In the rows, 128 means zero.
Known rows, with every step that occurs
J Q F V Z G: [134 170 154 131 104 104 127  84  91 132 102  71 110 119 110  24 129 123
 131  84 113 144  93 104 113 153 154 139 166 168  83 125  57 176 132 123
 110]
H F V: [112 137 185 213 119 170 170 154 109 100 139 156 149 131  95 121 159 102
  89  96 130 181 125  90 134 164 156 123 127 159 150 145 127 143 111 142
 107]
J Q: [ 92 119 116 176 127 168 166 118 140 135 130 151 117 123 136 120 124 124
 104 159 147 149 104 105 142 147 127 120 126 130 124 136 146 119 121 129
 135]
J F V: [109 144 137 149 107 173 138 151 133 134 111 102 138 131 145 123 115 126
  83 109 129 168 134  98 152 147 127 113 151 164 153 127 119 172 116 134
 113]
H F: [116 113 142 222 145 176 168 154 105 108 129 179 138 129  83 131 148 100
 118 125 142 166  95 104 138 149 119 113 101 135 130 121 165 103 109 115
  72]
G F Q A: [120 111 122 130 155 152 167 150 115 124 152 148  66 136 143 142 132 120
 145 154 146 106 168 102 234 117 138 196 103  92 131  83 133 116 152 117
 103]
F Q: [108 127 146 168 140 167 142 137 128 113 146 164 115 138 127 152 149 113
 126 157 168 142 141 109 152 124 125 127  92 119 122  90 121 126 128 104
 109]
C F V Z: [ 99 173 146 141 100 157 142 122  99 111 105  77 156 132 112  83 132 138
 116  98 165 168 119  91 130 168 146 107 156 172 129 111  88 181 115 141
 107]
G F C: [138 127 136 120 168 123 114 167  87 109 117 142  96 131 129 115 110 125
 155 141 147 120 167 131 168 105 127 148  98 119 121 110 125  92 139 124
 117]
Q C F: [135 112 111 123 140 155 127 143 155 150  98 133 121 125 163 135 113  86
 115 137 132 148  96 124 143 125 115 116 145 150 129 100 159 128 116 120
 130]
L Q: [124 105 102 152 136 137 158 121 137 135 130 143 127 126 123 137 119 142
 139 141 172 135 127 116 110 151 110 132 129 135 134 123 154 111 113 128
 133]
E F Q: [109 117 149 148 130 133 116 163 135  94 148 161 137 114 123 158 165 112
 107 187 136 134 127 135 133 110  92  98  70 129 128 122  91 111 150 121
 104]
E F G L: [110 129 120 125 120 113 117 116 121 123 158 127 172 112  95 164 158 142
 124 152 102  91 141 158  81 110 100  97  91  94 151 169 125 107 143 147
 130]
F G L: [112 139 117 147 128 150 144  91 115 143 157 130 154 138 100 158 141 143
 146 123 129  98 157 134  97 121 136 125 114  82 148 136 157 123 123 130
 139]
G L Q F: [154 114 104  58 144 127 125 114 130 175 130 105  96 130 166 121 103 136
 171  84 127 101 136 138 145 124 101 154 153 145 128 144 140  97 105 139
 133]
L Q J F V: [161  84 132  68  98 129 116 134 194 159 107 110 103 149 207 125  88 121
  83  80  97 142 143 129 146 151 160 162 193 168 135 150 113 159 118 163
 203]
G F V: [107 174 149 144 136 122 146 151  89 107 124 110 122 118 110 106 121 145
 138 130 149 146 166  97 149 126 146 140 140 156 153 122 122 147 121 149
 107]
Q C F V Z G: [151 162 149 125 119  96 107  99  98 125  85  68 131 123 102  70 127 101
 146  95 126 144  94 113  86 150 158 130 164 156  87  98  89 166 126 126
 118]
Z G F C: [169 134 128 140 177  89  97 154  57 110 106 123  82 117  96  92 102 108
 189 146 130  96 149 139 139  93 111 146  87  88  84  86 122  89 147  88
  80]
N W: [ 81 137  98 227 123 153 146 124  87 136 135 146 112  97  68 145 117 125
 151 153 213 167  95  82 109 132  64  69 120 136 125  70 163 116  94 120
  53]
J Q C F: [134  95 116  98 121 158 135 134 186 170 104 137  99 126 201 111 103  88
  88 129  96 137  95 136 171 141 132 133 163 154 110 133 153 118 128 136
 175]
Q L G F C: [171 133 150  37 138  56  94 141 114 131 128 126 119 152 171 125 103 156
 159 110  90 100 193 163 154  90 185 143 127 102 149 151 166 107 134 120
 189]
C F V Z W: [ 90 198 147 140  98 153 116 103 100  92  91  66 152 129  76  85 136 167
 143  84 197 177  93  85 101 172 128 131 145 184 109  85  81 169 107 119
  78]
P E F G: [ 78 148 108 188 132 129 113 161 147  93 137 148 195  90  87 162 155 135
  60 208 116 126 102 151  91  93  68  69  92 101 151 153  78 162 173 122
  94]
H F C: [143  89 176 189 154 164 139 173 105 102 128 187 122 148 115 128 147  84
 105 104 128 158 129 121 152 139 138 131  84 124 114 130 129  85 129 117
 115]
L Q J F: [167  61  90  79 122 133 115 136 183 165  99 131  93 142 197 136  78 118
 113 111 110 130 113 143 148 136 120 145 164 143 118 128 149 119 119 134
 168]
E F G L Q: [141  98 107  76 115  86 120 109 148 140 165 122 159 116 121 158 141 160
 132 130  85  65 163 178  77 131 104 129 114 100 143 189 125  93 149 168
 170]
Z G: [123 144 104 223 152 132 138 115  76 118 114 128 129 104  64 120 129 106
 166 168 165 133  88 102  84 122  91 101  99  98 108  81 151 121 117  76
  53]
E F: [ 94 126 115 181 136 130 131 153 114  96 124 143 164  93  94 149 151 121
 109 190 156 151  93 122  97 120  77  73  86 141 145 135 122 111 129 130
  81]
Q L: [112 133  92 154 133 135 136 122 122  99 130 145 142 127 130 162 146 117
 115 160 166 150  92 100 103 121 119 106 122 129 142 128 175 126 108 113
 126]
C F G L Q: [159 102  94  49 105 142 130 111 161 181 152  99 130 147 165 136 101 149
 142  81  82  64 176 164 137 142 119 148 152  99 134 148 163 121 133 139
 176]
G F V Z: [ 99 192 150 138 132 103 145 117  57  91 112  87 133 128  72  77 130 174
 163 117 172 153 151  95 125 150 167 142 143 167 126 118  89 151 121 162
 100]
Q J: [117 111 116 173 142 145 133 117 135 122 112 159 121 131 133 152 124 101
 123 157 170 160  92 111 111 117 139 116 127 124 131 101 141 129 109 119
 130]
P E F: [ 71 154 106 199 156 135 113 178 125  85 117 141 168  83  95 163 142 124
  83 228 154 152  70 132 119  96  44  57  91 124 138 150  80 133 150 120
  58]
H F G L: [134 114 146 165 128 160 154 116 113 132 165 160 148 146  87 149 157 123
 134  84  88 107 142 140 121 137 143 139 108  89 135 157 170  99 122 133
 121]
P E F Q L: [102 139 118 118 142 111  76 181 166  63 146 156 142 111 158 189 171 111
  65 222 116 126  94 149 145  77  74  84  86 115 121 159  71 129 170 118
 115]
Z G F: [143 161  96 176 168  97 128 135  51 115 109 111  98  99  64  94 106 125
 204 165 142 108 116 122 123 103  93 125 102 101 100  80 159 105 129  88
  41]

Rows
[127 133 146 113 102 131 112 109 130 123  87  90 130 155 143  99 111 132
  99  88 137 174 108 106 123 151 178 130 173 171 118 125  81 181 116 157
 149] -> Q J F V Z
[164  89 115  66 133  94 127  73 173 175 153 139 125 144 150 160 128 146
 148  92  99  77 167 164  81 132 167 182 153 103 132 164 156  96 129 170
 228] -> F G L Q C
[155 102 135  65  94 104 115 103 161 138  95  87 115 157 171  93  98 151
 109  67 120 149 130 126 121 172 180 162 195 177 111 143  81 163 120 175
 191] -> L Q J F V Z
[127 120 135 120 122 188 128 163 148 132 133 138 107 142 169 138 126  95
 117 137 129 130 139 123 192 124 109 116 109 129 116  83 128 136 134  95
 105] -> C F Q
[117 150 151  81 121  75  74 160 180 100 152 141 167 123 169 182 153 146
  86 191  79 114 129 176 141  74 121  78 105 101 150 179  91 149 167 108
 154] -> P E F Q L G
[166 124 171  51 134  83 104 127 145 152 135 143  86 157 172 131  96 150
 178 122  90 104 192 169 184  85 204 162 133 102 134 105 138 129 134 119
 175] -> L G F Q J
[126 171 108 173 153 100 118  64  35 112 117  80 124 126  40 101 134 147
 230 131 170 107  89 115  70 133 115 116 105  85  77 103 127  92 110 106
  53] -> V Z G L
[ 90 214 154 137 128 100 120  97  58  68 102  74 129 120  38  73 137 203
 190 104 211 162 121  89  97 151 146 166 131 177 109  92  82 141 112 142
  67] -> G F V Z W
[125 114 129  97 119 105  96 154 152  76 154 160 138 119 157 175 176 108
  92 185 120 123 116 141 121 102 101 101  84 132 128 147 112 110 148 126
 140] -> E F Q L
[ 64 178 149 189 133 129 110 178 132  78 125 119 178  88 106 150 153 126
  54 199 142 166 102 118 119 112  84  68 117 150 158 171  43 172 154 149
  89] -> P E F V
[145 108  99 105 135 137 142 134 143 159 115 130 110 121 155 109 109 124
 133 107 147 135 118 122 135 130  95 139 150 167 135 116 132 131 113 119
 121] -> L Q F
[173  89 100  29 142 118 112 119 168 182 122 107  89 139 198 143  92 116
 161  90 100  94 138 159 147 136 119 160 169 134 113 148 165  79 113 157
 183] -> G L Q C F
[185 101 106  96 163  66 106  79 125 164 127 112  87 123 124 134 110 115
 206 116 115  77 120 150  75 125 123 169 141  95  89 135 160  61 114 133
 152] -> Z G L Q C
[151 117 143  90 152 116 109 147 132 113 128 159  62 146 163 136 111 113
 159 150 128 115 156 142 185  91 159 168 115 120 106  87 116 111 138 127
 140] -> G F Q J
[176  56  91  69  99 128 120 119 205 176 119 139 119 151 187 136  90 130
  90  92  71 101 143 163 122 134 145 156 167 118 131 131 147 150 141 136
 207] -> L Q J F G
[125 145 125 120 114  97 135 102 136 136 137 132 166 139 140 154 129 152
 137 131 126 139 126 129 102 117 164  96 140 112 170 145 196 144 105 105
 165] -> Q L G
[142 106 115 113 114 150 130 125 173 160 117 141 147 131 152 139 128  98
  92 115  98 121 126 145 118 121 139 129 147 126 141 108 156 157 137 120
 165] -> Q C F G
[171  74 103  64 108 124 133 120 203 181 126 136 133 135 179 130 112 118
  96  93  82  97 150 162 116 140 145 157 168 133 137 129 155 140 142 139
 212] -> L Q C F G
[134 139 113  98 125 149 125 105 120 166 143 115 136 133 130 127 133 128
 139  87 109  99 144 139 122 100 121 134 131 113 147 131 137 143 123 117
 124] -> Q F G L
[139 123 159  60 100  69  94 134 164 113 161 145 160 133 166 168 161 143
 112 156  82 110 150 169 121  98 146  93 103 114 154 166 135 129 145 117
 178] -> E F Q L G
[124 106 146 212 121 172 173 136 123 117 150 186 165 136  75 133 161 112
  94 107 107 139 123 123 111 144 139 124 103 111 141 130 159 135 129 115
 110] -> H F G
[132 103 174 189 140 179 154 163 126 102 153 195 110 147 115 142 161  91
 114 120 125 151 130 118 173 139 137 139  84 127 112 109 133 102 127 108
  93] -> H F Q
[ 86 149 158 171 111 124 132 153 118  91 131 123 173  99 104 137 160 123
  78 160 144 164 123 109  95 137 114  87 113 164 163 157  85 150 132 156
 112] -> E F V
[116 121 116 125 123 168 148 129 146 161 112 136 101 121 167  89 112 108
  98 124 124 149  94 115 165 127 109 127 145 163 123 129 123 135 122 115
 123] -> J Q F
[107 154 144 145 102 177 142 155 133 131 118 100 144 125 148 119 121 109
  89 113 137 159 134  97 155 148 131 106 152 163 155 117 120 177 116 128
 119] -> C F V
[164 123  95 129 153  93 122  90  94 150 136  99 100 120 101 129 111 136
 211 125 129  76 125 138  89 135  99 148 122  83  94 127 161  73 113 116
 109] -> Z G L Q
[ 48 219 153 186 125 105  84 128 104  36 100  86 185  91  34 120 170 184
 104 173 201 181  58 106  66 135  84  96 109 171 112 141   4 163 145 140
  51] -> P E F V Z W
[124 128 128  93  94 103 141  89 168 157 143 135 143 142 178 130 120 154
 108 128  90 127 125 141 128 134 180 116 159 114 154 178 190 134 119 123
 208] -> J Q L G
[129 162 136 117 139  97 143 131  98 152 125 116 133 128 109 110  95 177
 189 133 126 123 169 142 149 109 154 120 130 115 162 119 183 127 115 112
 112] -> L G F
[182  76  95  16 105 124 107 103 190 185 139 112 110 158 198 144  90 128
 136  74  63  61 162 179 134 125 151 164 172  94 123 149 152 125 131 150
 219] -> C F G L Q J
[163  83 136 116 121 134 156 113 140 150 174 159 134 153 114 142 141 144
 139  64  75  82 166 158 116 156 149 168 129  97 130 173 169  85 126 154
 167] -> H F G L Q
[102 162 163 108  96 137 146  99 119 133 109  93 122 133 141  48 133 140
  96  78 136 171 111  94 142 162 169 141 176 198 118 147  55 180 123 159
 145] -> J Q F V Z
[140 108 107  97 123 125 145  87 141 158 164 128 138 143 126 151 128 165
 151 100 114  75 175 150  94 141 140 158 134  89 138 156 158 108 125 148
 181] -> F G L Q
[151 122 110 149 162 117 147 134  85 125 145 129  55 119 112 116 127 103
 181 157 128  81 150 111 205 107 121 194  94  61  96  62 135 112 160  84
  67] -> Z G F Q A
